(in the rows, 128 means zero)
Known rows, with every step that occurs
J -> C -> U -> H -> M -> E: [106 108 115 144  89 122  96 158 146 149 109  63 183 214 137  68 171 154
 156 128  88 121 144 136 155 126 159 154 155 124  81 126 150 107  83 165
 157 143  61  71  75]
U -> H -> E -> X: [123 118  96 124 114 122  83 121 193 174  95  83 101 167 113 110 146 152
 188 129 127 145 151 144  97 129 119 108 126 162 113 170 137 131 124 105
 112 122 155 126 107]
V -> E -> H -> M -> W: [107 115 154 150 152 140 146 126 175 127 118 115 145 193  87 117 130 113
 148 151 130 157 177 144 124 122 164 174 160 144 145 155 145 130 104 109
 158 124 136 115  99]
H -> E -> M: [101 127 118 173 129 106 117 128 157 138 114 103 105 158 105  98 147 117
 146 124 138 144 157 139 112 129 129 143 148 172 120 137 139 153 134  89
 115 157 131 129 121]
A -> Y: [134 132 146 145 139 154 111 122 144 132 129 132 130 122 134 144 112 147
 132 143 131 132  99 126 126 112 143  98 119 118 124 129 139 127 128 115
 124 122 132 113 128]
V -> E: [112 129 115 131 145 117 154 129 139 130  98 111 137 136 150 108 137 138
 128 136 135 131 133 123 104 139 127 132 142 128 126 119 120 143 145 137
 123 127 145 119 108]
U -> E -> L: [132 105 133 175 143 127 149 105 145 126 123 134 116 147  82 140 152 123
 144 110 140 142 143 171 123 111 138 171 177 104 124 127 143 139 146 107
  84 120 124 112  98]
D -> B -> M -> E: [ 85 120  91 168 120  77 138 114 165 102 123 139 134 161 110 135 135 133
 152 113 164 126 114 147 130 129 162 124 124 145 117  79 141 131  94 135
 107 161 111 150 142]
W -> M: [136 137 135 132 127 123 132 117 113 101 136 101 129 125 132 110 124 125
 123 140 132 127 132 143 142 139 128 125 143 128 133 132 139 161 125 120
 117 150 106 121 112]
X -> A -> Y: [140 127 142 139 154 139 108 147 148 134 146 145 142 119 127 134 105 127
 150 144 141 136  84 110 109 105 123 114 128 104 114 142 136 137 152 130
 137 104 130 101 150]
B -> M: [124 121 112 136 143 118 129 120 162 116 134 146 147 139 110 116 119 114
 142  99 118 152 139 140 136 124 124 132 113 147 126 113 140 123 105 128
 137 140 124 131 110]
E -> M: [112 119 135 152 135 118 130 125 159 124 125 117 112 141 113 129 138 127
 131 112 116 138 144 136 150 123 127 155 130 150 141 128 139 136 127 110
 124 153 132 115 114]
U -> H -> E -> X -> A -> Y: [135 120 110 136 141 131  65 138 206 178 112  98 121 160 112 113 122 149
 212 149 140 157 106 121  79 106 116  95 125 133 100 185 145 142 146 105
 122 103 157  95 131]
C -> U -> E -> X -> A -> Y: [170  71 118 132 142 149 123 141 169 191  99 112 162 152 127  97 154 137
 163 151 149 143 106 143 109 108 140 144 161 102 116 123 168 129 164 150
 134 118 134  97 152]
V -> E -> X: [139 106 114 110 148 121 158 123 177 172  84  96 124 121 148 111 138 156
 150 140 150 137 149 133  96 139 140 128 134 141 144 121 131 145 150 141
 120 123 174 124 104]
E -> H -> M -> W: [123 112 165 145 134 152 116 124 161 123 150 128 133 179  66 134 122 103
 144 141 126 154 171 149 151 109 165 176 146 142 146 162 159 118  84  97
 164 129 122 125 118]
U -> H: [113 133 118 122 115 130  97 126 156 113 122 113 126 170 121 134 134 143
 152 114  93 129 129 132 137 126 107 127 119 131 114 157 130 110 108 126
 126 126 121 105 108]
C -> U -> H -> M: [130 139 110 109 108 155  99 138 156 141 114 102 155 201 105  94 164 156
 157 116  79 150 140 128 164 132 134 159 103 137 100 144 149 103 104 145
 166 136  92  87  93]
Y -> A: [126 127 126 117 142 118 120 128 118 129 125 137 140 111 130 119 124 128
 140 139 137 124 137 107 112 116  90 100 137 118 120 150 147 150 123 134
 150 123 118 128 132]
B -> M -> E: [ 93 122 119 162 135  89 145 114 145 101 122 120 151 146 115 109 131 123
 144 109 136 127 137 143 129 126 155 136 146 152 125  97 151 143  87 131
 121 166 121 141 113]
D -> B: [117 128 102 138 111 114 125 130 146 127 130 147 112 143 123 155 132 139
 133 131 148 131 104 134 127 128 133 117 101 119 119 108 117 119 131 133
 112 122 120 141 160]
M -> W: [126 112 150 139 134 156 121 116 122 124 130 141 144 152 125 144 127 103
 131 152 115 136 135 159 136 139 149 134 141 139 152 150 144 127 108 108
 125 122 136 153 152]
V -> E -> X -> A -> Y: [148 110 125 124 174 130 139 139 196 181  98 112 141 111 149 115 116 153
 173 157 162 146 102 112  79 112 133 114 132 112 131 139 137 154 174 145
 128 101 177  96 128]
E -> X -> A -> Y -> K: [159 119 129 124 165 162 114 140 195 177 111 108 118  79 122 134  92 112
 182 148 171 126  90 114 111  93 126  99  99 119 145 165 150 135 148 131
 136  83 154 105 165]
U -> E: [116 108 125 153 118 123 140 122 135 114 118 121 133 160 109 121 151 127
 136 125 145 133 143 152 116 136 120 157 165 114 132 112 140 138 136 125
 120 130 119 117 119]
R -> E -> X -> A -> Y: [136 103 139 136 173 126 122 135 188 153 122 108 124 116 142 123 107 149
 164 146 174 139 102 112  97 114 127 128 116 113 135 138 158 147 170 149
 134  97 163  95 125]
H -> M -> E: [ 96 142 142 154 114 119 147 120 126 108 128 106 138 142  97 104 144 151
 148 129 150 132 145 118 134 136 172 163 140 139 129 110 148 154 101 132
 153 148 123 118  99]
M -> C: [109  95 127 132 167 101 132 115 108 131 115 127 132 108 147 118  97 138
 133 134 127 120 144 135 130 121 139 136 155 144 128 148 138 125 121 107
 143 123 120 132 118]
V -> E -> L: [130 127 122 153 175 116 167 114 147 144 103 125 118 123 120 133 137 130
 140 127 129 135 139 142 107 116 140 142 156 118 117 136 118 138 154 128
  86 119 151 115  89]
J -> C -> U -> E -> H -> M -> W: [135  50 145 168 113 153 113 153 158 158 129  91 189 235  95  83 169  90
 138 152 107 152 183 185 155 111 161 195 206 110 117 127 173  97  96 131
 165 130  67  94 107]
H -> M: [127 143 137 129 125 144 129 133 145 121 137 126 135 134  92 115 130 146
 142 115 129 156 146 118 138 131 142 158 105 134 129 125 137 137 118 127
 167 124 118 108  95]
U -> E -> X -> A -> Y: [151  84 134 144 148 140 121 131 188 164 120 121 139 129 109 126 132 143
 177 146 169 154 113 143  94 110 128 137 155  98 134 128 161 153 165 127
 127 103 153  96 135]
C -> U -> H -> E -> M -> W: [104 100 111 169 116 147  83 123 160 152  80  89 143 252 114 101 177 102
 158 143  69 143 160 176 142 137 143 155 164 186 112 184 161 117 100  90
 114 163 114 128 143]
C -> J: [130 122 114 118 134 127 146 136 142 149 119 125 152 131 130 128 156 109
 120 128 117 119 133 109 142 112 136 139 138 126 134 107 130 126 136 155
 124 157 119 128 142]
M -> E -> X: [120 100 131 128 120 106 150 112 149 159 102  91 118 118 131 118 141 151
 150 141 164 111 136 142 115 129 169 128 151 140 141 118 146 149 118 133
 110 149 158 146 128]
C -> U: [144 113 112 112 123 138 128 138 111 159 108 120 153 152 148 100 156 124
 115 133 107 119 124 132 143 126 142 129 134 128 110 122 140 107 130 149
 131 144 105 132 148]

Rows
[ 83  62 130 183 163  90 147 109 142 114 102 108 124 155 113 109 132 134
 142 118 134 140 171 167 142 124 132 196 197 155 141 139 164 140 128  84
 136 147 115 107  99] => U -> E -> M -> C
[131 144 131 146 161 156 110 151 157 130 123 125 133  95 121 133  94  95
 163 144 155 115  79 106 113  96 116 103 111 107 127 168 138 132 148 133
 140  86 124  98 165] => X -> A -> Y -> K
[ 69  74 105 154 171  89 124 120 148 122  73  73 135 208 164  89 145 152
 143 109  82 115 160 142 163 126 129 184 157 168 111 169 171  97 119 124
 146 157  97  84  85] => R -> E -> M -> C -> U -> H
[ 68  93  89 157 162  78 106 121 177 149  87  82 134 186 118  96 153 120
 172 119  95 128 174 132 138 105 133 162 176 188 111 171 148 131 116  91
 126 173 111 112 107] => U -> H -> E -> M -> C -> J
[ 81 104  99 173 121  53 138 117 184 105 132 131 116 185  85 134 132 114
 152 115 165 118 128 148 136  92 163 136 147 138 110  97 144 109  83 122
 108 170 110 145 138] => D -> B -> M -> E -> H
[120  66 135 176 125 154 139 116 143 137  93 115 162 221 112 109 184  93
 125 141 100 143 168 194 163 139 154 196 188 147 145 128 176 123 120 108
 121 167 106 128 149] => C -> U -> E -> M -> W
[126 128 143 133 134 124 127 134 167 126 149 118 118 156  69 115 124 128
 140 119 137 145 165 121 143  97 145 169 130 128 122 142 147 119 104 117
 166 133 114 101  91] => E -> H -> M
[135  91 109 140 114 132 142 132 119 144  96 114 160 182 130  93 177 122
 123 132 121 126 145 153 131 134 136 161 174 114 112 105 150 117 139 142
 123 146  99 117 135] => C -> U -> E
[ 99 141 102 146 111 117  81 126 152 127 111 100 117 187 113 108 143 132
 171 128 113 134 136 134 100 129 111 115 138 151  96 169 127 129 117  98
 115 125 121 119 113] => U -> H -> E
[137 109 108 117 102 149  80 165 163 164 121  82 179 202 138  80 162 148
 153 123  67 147 145 136 165 121 128 144 122 120  84 136 138  93 100 166
 169 120  66  63  77] => J -> C -> U -> H -> M
[143  98 127 153 153 158 127 138 203 161  97 105 128 108 102 128 115 113
 192 144 184 135 107 139 100 104 119 127 135 107 148 154 167 144 161 126
 131  87 146  92 155] => U -> E -> X -> A -> Y -> K
[136  67 125 159 110 121 118 165 165 167 123  82 173 212 101  65 172 112
 138 128 119 141 179 155 147  99 143 185 191  98  96 109 155  95 116 149
 168 137  58  70  83] => J -> C -> U -> E -> H -> M
[117  91 105 114 149 111 103 111 104 123  97  80 151 174 165  80 130 144
 144 141  79 113 140 155 169 124 131 132 169 144  99 179 156 123 101 112
 133 154  66 105 100] => W -> M -> C -> U -> H
[101  97  82 135 147  99  90 123 115 162  78  90 146 190 152  72 141 138
 159 140  95 118 144 140 119 124 139 124 171 162  78 187 145 107 109 101
 135 135  95 125 123] => M -> C -> U -> H -> E
[143  65 109 150 103 127 121 160 127 168 105  92 182 185 160  79 174 115
 120 140 111 121 145 162 132 128 128 147 192  96  98  94 140 105 136 164
 129 129  69  98 119] => J -> C -> U -> E
[ 99 133 118 134  96 131 118 129 136 127 101  82 156 210 112  86 174 162
 157 122  96 125 140 130 154 130 165 161 137 139  98 135 160 115  88 148
 154 160  90  95  94] => C -> U -> H -> M -> E
[133  87 118 121 160 107 137 115  77 137 104  93 157 130 172  71 122 130
 119 151 115 107 144 153 159 125 152 132 177 145 113 150 153 140 124 115
 137 153  73 127 120] => W -> M -> C -> U
[ 84  91 103 166 173  75 136 123 152 159  92 100 136 142 123  87 143 106
 145 129 130 127 175 127 128 106 148 165 185 184 127 143 148 148 135  95
 129 177 116 137 129] => H -> E -> M -> C -> J
[ 81  77  93 142 177  92 134 124 157 153  55  80 152 199 167  79 152 156
 151 124  73 126 157 146 148 126 131 168 170 166 105 166 147 106 122 121
 135 156 110  88  82] => V -> E -> M -> C -> U -> H
[119 117 141 132 115 123 148 113 163 156 115  90 125 125  98 105 146 170
 167 130 166 140 157 129 128 132 180 157 129 153 146 115 164 158 106 130
 148 144 148 124  96] => H -> M -> E -> X
[132  94 123 151 113 131 140 139 154 141 118 102 147 213  70  81 176 120
 139 122 129 144 174 144 145 107 150 202 175 115 110 124 167 110 116 132
 163 151  86  91 100] => C -> U -> E -> H -> M
[141  50 106 119 167 116 143 140 146 190 102 103 173 146 107  59 149 150
 181 131 154 161 166 147 128 121 148 215 170 132 126 144 180 142 149 137
 190 112 113  97 116] => H -> M -> C -> U -> E -> X -> A
[108  97  89 147 119  78 146 106 203 144 109 123 122 145 111 135 139 150
 171 117 176 134 123 159 126 121 170 122 111 154 133  78 152 134  97 135
 106 156 143 156 139] => D -> B -> M -> E -> X
[102 133 139 158 117  95 148 105  97  86 122  81 130 134 136  99 133 130
 129 154 150 103 134 145 136 138 158 131 174 134 128 124 147 180 113 121
 102 173 102 129 113] => W -> M -> E
[ 84 130 106 171 118 105  87 126 182 121 103  86 102 203  97 104 155 130
 170 112 103 144 156 140 121 129 108 143 140 174 107 171 141 136 116  84
 113 152 130 104 102] => U -> H -> E -> M
[120  67 114 149 153 109 150 111  82 119  93  86 164 160 153  62 145 125
 125 151 126 121 157 172 150 136 147 166 213 129 117 137 168 150 127 111
 132 158  63 116 108] => W -> M -> C -> U -> E
[120 131  87 133 106 126  86 138 137 160  92  88 140 211 136  81 172 129
 155 133  91 125 131 135 114 131 124 117 146 151  77 159 136 107 120 120
 117 141 102 122 126] => C -> U -> H -> E
[ 99 119 146 163 124  79 145 109 117  89 138  75 114 160 113 104 131 111
 129 150 155  91 147 142 141 105 159 142 200 127 122 140 154 159  98 109
 106 183  98 126 111] => W -> M -> E -> H
[125  39 137 185 121 148 115 147 151 163  98  93 189 224 139  92 181  88
 124 147  91 142 168 200 162 135 147 184 206 133 133 113 163 112 117 129
 126 148  81 106 129] => J -> C -> U -> E -> M -> W
[ 94  90  69 141 162  85  90 119 151 149  82 106 163 198 131  63 137 124
 173 112  82 140 157 159 129 121 132 125 158 186  76 171 158 102  90 101
 143 148  87 127 101] => B -> M -> C -> U -> H -> E
[112  60 109 142 157 110 145 121  95 146  86 115 165 162 150  83 151 135
 125 136 120 118 154 162 134 128 148 166 200 131 112 130 157 115 132 124
 141 136  86 121 127] => M -> C -> U -> E
[ 90 104 124 165 142  69 139 114 168 103 132 111 132 171  90 112 124 103
 144 107 143 118 149 145 135  95 157 144 171 145 117 117 156 121  75 118
 125 173 116 136 107] => B -> M -> E -> H
[128 103  85 143 101 117  68 167 145 180  96  68 166 214 159  64 169 121
 156 139  82 124 140 146 115 123 118 103 165 133  62 151 129  98 116 142
 123 128  72  97 108] => J -> C -> U -> H -> E
[104 104  91 137 145  99  94 113 100 134  90  66 147 189 155  54 137 136
 159 154  98 118 151 154 135 131 136 119 186 165  81 192 154 142 111  89
 120 156  66 119 104] => W -> M -> C -> U -> H -> E
[108  44 114 147 160  91 143 122 117 149  93 105 146 184 124  84 143 116
 128 132 127 111 168 163 140  95 147 179 226 122 105 149 164  94 120 112
 145 147  86 117 123] => M -> C -> U -> E -> H
[101 116 104 188 150  78 154  97 175 113 129 151 116 150  83 156 138 127
 160  99 157 133 115 167 135  99 176 137 132 139 106  96 143 132 101 119
  68 151 119 148 121] => D -> B -> M -> E -> L
[129 136 119 169 153 114 126 113 133 155 124 125 104 131  91 122 139 111
 154 129 144 140 138 150  98 106 147 126 157 141 100 157 125 147 144  90
  83 123 134 141 112] => H -> E -> L
[ 87 117 123 178 122 136  79 115 176 121 102  98 119 228  93 125 149 108
 174 136  92 156 164 172 130 138 129 150 153 189 131 189 152 135  99  67
 109 147 134 124 125] => U -> H -> E -> M -> W
